Each row was made from one walk, in order. Every step used is in the known rows, and no mark comes twice. Write each row's walk.
Known rows
tidim-zutud: -.04; -.06; .07; .11; .04; .05; -.11; -.29; -.17; -.06; .20; -.16; -.08; .21; .16; .01; .28; .21; .01; -.06; .20; -.28
zutud-tidim-pala-dasezo: -.30; .28; .09; -.01; -.05; -.21; -.12; -.13; .76; .63; -.06; -.15; .02; -.29; .10; -.08; .01; .17; .07; -.13; .27; .08
pala-dasezo-zutud: -.33; .36; -.11; .20; -.05; -.10; -.31; -.14; .06; .10; .05; -.50; .20; .15; .28; -.14; .03; .20; .31; .15; -.02; .28
mubi-binugeg-dasezo-pala-tidim-zutud: -.16; .15; -.07; -.28; -.51; -.10; -.11; -.31; -.17; .50; -.02; .04; .23; -.05; -.17; .13; .38; .60; -.07; -.23; .04; -.07
zutud-tidim-pala-dasezo-binugeg-mubi: -.20; .17; -.09; .01; .16; -.19; -.01; .00; .55; .79; .07; -.26; .01; -.21; .28; -.09; .07; .06; .23; -.16; .27; .06
dasezo-binugeg: .50; -.13; -.16; .19; .30; .08; .02; .08; -.17; .17; -.04; -.25; .05; -.01; .31; .09; .11; .04; .23; -.19; -.03; -.11
tidim-pala-dasezo: -.28; .19; .22; .13; -.08; -.01; -.52; .07; .23; .60; .24; .04; .07; -.14; .26; -.18; .10; .39; .38; -.04; .20; .05
dasezo-pala-tidim: .06; .43; -.15; -.39; -.09; -.08; .10; -.22; -.04; .66; -.38; .02; -.04; -.12; -.09; -.29; .07; .25; .08; .10; .04; .06
dasezo-zutud-tidim-pala: -.03; -.01; -.07; -.13; .10; -.24; .18; -.14; .44; .24; -.14; -.37; -.14; -.12; .19; .03; .07; .05; .11; -.04; .25; .28
mubi-zutud: -.28; -.20; -.20; .15; -.53; .11; -.38; -.14; .15; .04; -.21; .15; -.17; -.02; -.21; .28; -.03; -.12; -.21; -.07; .15; .02
dasezo-binugeg-mubi-zutud: .07; -.32; -.43; .19; .04; .13; -.07; .14; -.25; .29; .07; -.13; -.10; .12; .19; .16; .09; -.24; .16; -.15; .09; -.04
dasezo-binugeg-mubi-zutud-tidim-pala: .04; -.33; -.37; .11; .06; .03; -.03; .12; .10; .58; .02; -.11; -.17; -.08; .22; .17; .12; -.20; .16; -.25; .27; -.01
dasezo-zutud: .04; -.03; -.14; -.01; .08; -.08; .08; -.06; -.09; -.15; -.04; -.36; -.03; .14; .18; .02; .05; .01; .15; .10; .02; .26
pala-tidim-zutud: -.29; .32; .06; -.05; .07; .04; .09; -.72; -.01; .36; -.21; -.21; .05; .24; .10; -.12; .26; .20; .05; .03; -.05; -.16
tidim-zutud-dasezo: -.17; .02; -.03; -.04; -.07; -.18; -.23; -.19; -.06; .12; .19; -.28; .19; .08; .09; .50; .21; .27; .09; .01; .08; -.20
pala-dasezo-zutud-tidim: -.39; .45; -.17; .11; -.03; -.24; -.11; -.26; .44; .20; -.12; -.62; .17; .03; .22; -.09; -.01; .11; .16; .10; .05; .31
binugeg-mubi-zutud: -.54; -.25; -.33; .00; -.32; .05; -.10; .08; -.10; .16; .12; .16; -.19; .15; -.15; .09; -.02; -.35; -.09; .05; .14; .11
binugeg-tidim: -.18; .18; .35; -.16; -.02; -.02; .13; -.15; .24; .09; -.52; -.06; -.04; .00; .14; .14; .14; .07; -.04; -.07; .03; -.07
zutud-dasezo: -.15; .10; -.12; -.17; -.13; -.29; -.16; .12; .14; .22; -.02; -.14; .33; -.16; -.10; .61; -.10; .07; .11; .06; -.17; .09
mubi-binugeg: -.15; -.35; -.05; .08; -.25; -.12; .03; -.12; -.18; -.21; .20; .17; .05; -.10; -.19; .02; .16; .07; -.10; -.03; .01; .22

Write each row's walk
-.50; -.11; -.48; -.24; -.46; -.17; -.23; .25; -.09; .47; .07; .12; -.05; -.04; -.24; .38; -.07; -.18; .00; .12; .15; .18  binugeg-mubi-zutud-dasezo-pala
-.30; .27; -.18; -.13; .19; -.13; .10; -.50; -.12; .65; -.10; -.43; .25; .24; .20; .24; .25; .13; .28; .04; -.15; -.11  pala-tidim-zutud-dasezo-binugeg-mubi
.00; .11; -.13; -.21; -.14; -.23; -.26; -.06; -.15; .35; .13; -.21; .10; -.03; .04; .39; .23; .40; .12; .02; .20; -.19  tidim-zutud-dasezo-pala
.18; .42; -.08; -.41; -.37; -.01; -.22; .26; .03; .68; -.16; -.01; .23; -.14; -.05; .22; .05; .53; .00; -.25; .03; -.22  binugeg-dasezo-pala
-.26; .17; .14; .12; -.04; -.07; -.47; .04; .18; .50; .22; -.19; .04; -.05; .36; -.17; .13; .40; .48; .03; .20; .21  tidim-pala-dasezo-zutud
-.06; .30; -.01; -.29; -.21; -.14; -.05; .02; .51; .57; -.21; -.38; .21; -.08; .16; .38; .08; .38; .06; -.31; .06; -.01  binugeg-dasezo-zutud-tidim-pala
-.07; .04; .07; -.15; .03; -.20; .13; -.08; .67; .49; -.12; -.01; -.14; -.32; .02; .01; .03; .04; -.06; -.17; .29; .03  zutud-tidim-pala
-.03; .06; -.21; -.10; .09; -.26; .33; -.23; .37; -.03; -.26; -.52; -.07; -.02; .09; .07; .01; -.10; -.03; .02; .10; .29  dasezo-zutud-tidim
-.22; .12; .40; -.09; .00; .01; .05; -.38; .10; .05; -.36; -.19; -.09; .17; .27; .15; .35; .23; -.03; -.12; .20; -.29  binugeg-tidim-zutud
-.58; -.16; -.39; -.07; -.30; -.09; .09; -.05; .28; .26; -.04; .03; -.22; .04; -.21; .13; -.06; -.43; -.23; -.01; .21; .14  binugeg-mubi-zutud-tidim
-.19; -.05; -.15; -.15; -.41; -.23; .08; -.17; .18; .07; -.05; -.23; .26; -.10; -.13; .35; .21; .29; -.14; -.25; -.01; .22  mubi-binugeg-dasezo-zutud-tidim
-.62; .08; -.47; -.31; -.45; -.17; -.13; .00; -.02; .68; -.12; .07; .00; .01; -.26; .33; -.04; -.17; .03; .16; .04; .20  binugeg-mubi-zutud-dasezo-pala-tidim
-.40; .39; -.01; -.17; -.03; -.15; -.01; -.64; .08; .49; -.22; -.31; .25; .15; .05; .27; .20; .25; .12; .08; -.15; -.11  pala-tidim-zutud-dasezo
-.40; .32; .53; -.07; -.09; -.04; -.28; -.08; .43; .58; -.32; -.02; .03; -.11; .35; .00; .21; .38; .27; -.10; .19; -.04  binugeg-tidim-pala-dasezo
.03; .39; -.10; -.32; -.07; -.05; .03; -.39; -.16; .63; -.25; -.09; -.10; .02; .00; -.27; .24; .38; .08; .07; .16; -.12  dasezo-pala-tidim-zutud
.26; -.01; -.26; -.02; .11; -.23; -.14; .19; .00; .35; -.04; -.35; .37; -.16; .16; .68; -.01; .10; .28; -.08; -.19; .00  zutud-dasezo-binugeg
.25; -.20; -.30; .09; .40; .07; .18; .24; -.35; .27; .20; -.22; .00; .14; .32; -.03; .10; -.17; .30; -.10; -.01; -.04  dasezo-binugeg-mubi
-.19; -.11; -.05; -.17; -.41; -.22; -.03; -.10; .24; .29; .04; -.12; .20; -.19; -.05; .32; .25; .40; -.02; -.29; .10; .22  mubi-binugeg-dasezo-zutud-tidim-pala
.04; .28; -.14; .35; .14; .03; -.37; -.03; .01; .36; .06; -.41; .27; .03; .38; -.07; .07; .21; .37; -.08; -.06; -.02  pala-dasezo-binugeg
-.16; .23; -.22; .27; .21; .00; -.23; .10; -.14; .44; .25; -.39; .23; .14; .39; -.16; .07; .05; .42; -.01; -.04; .05  pala-dasezo-binugeg-mubi
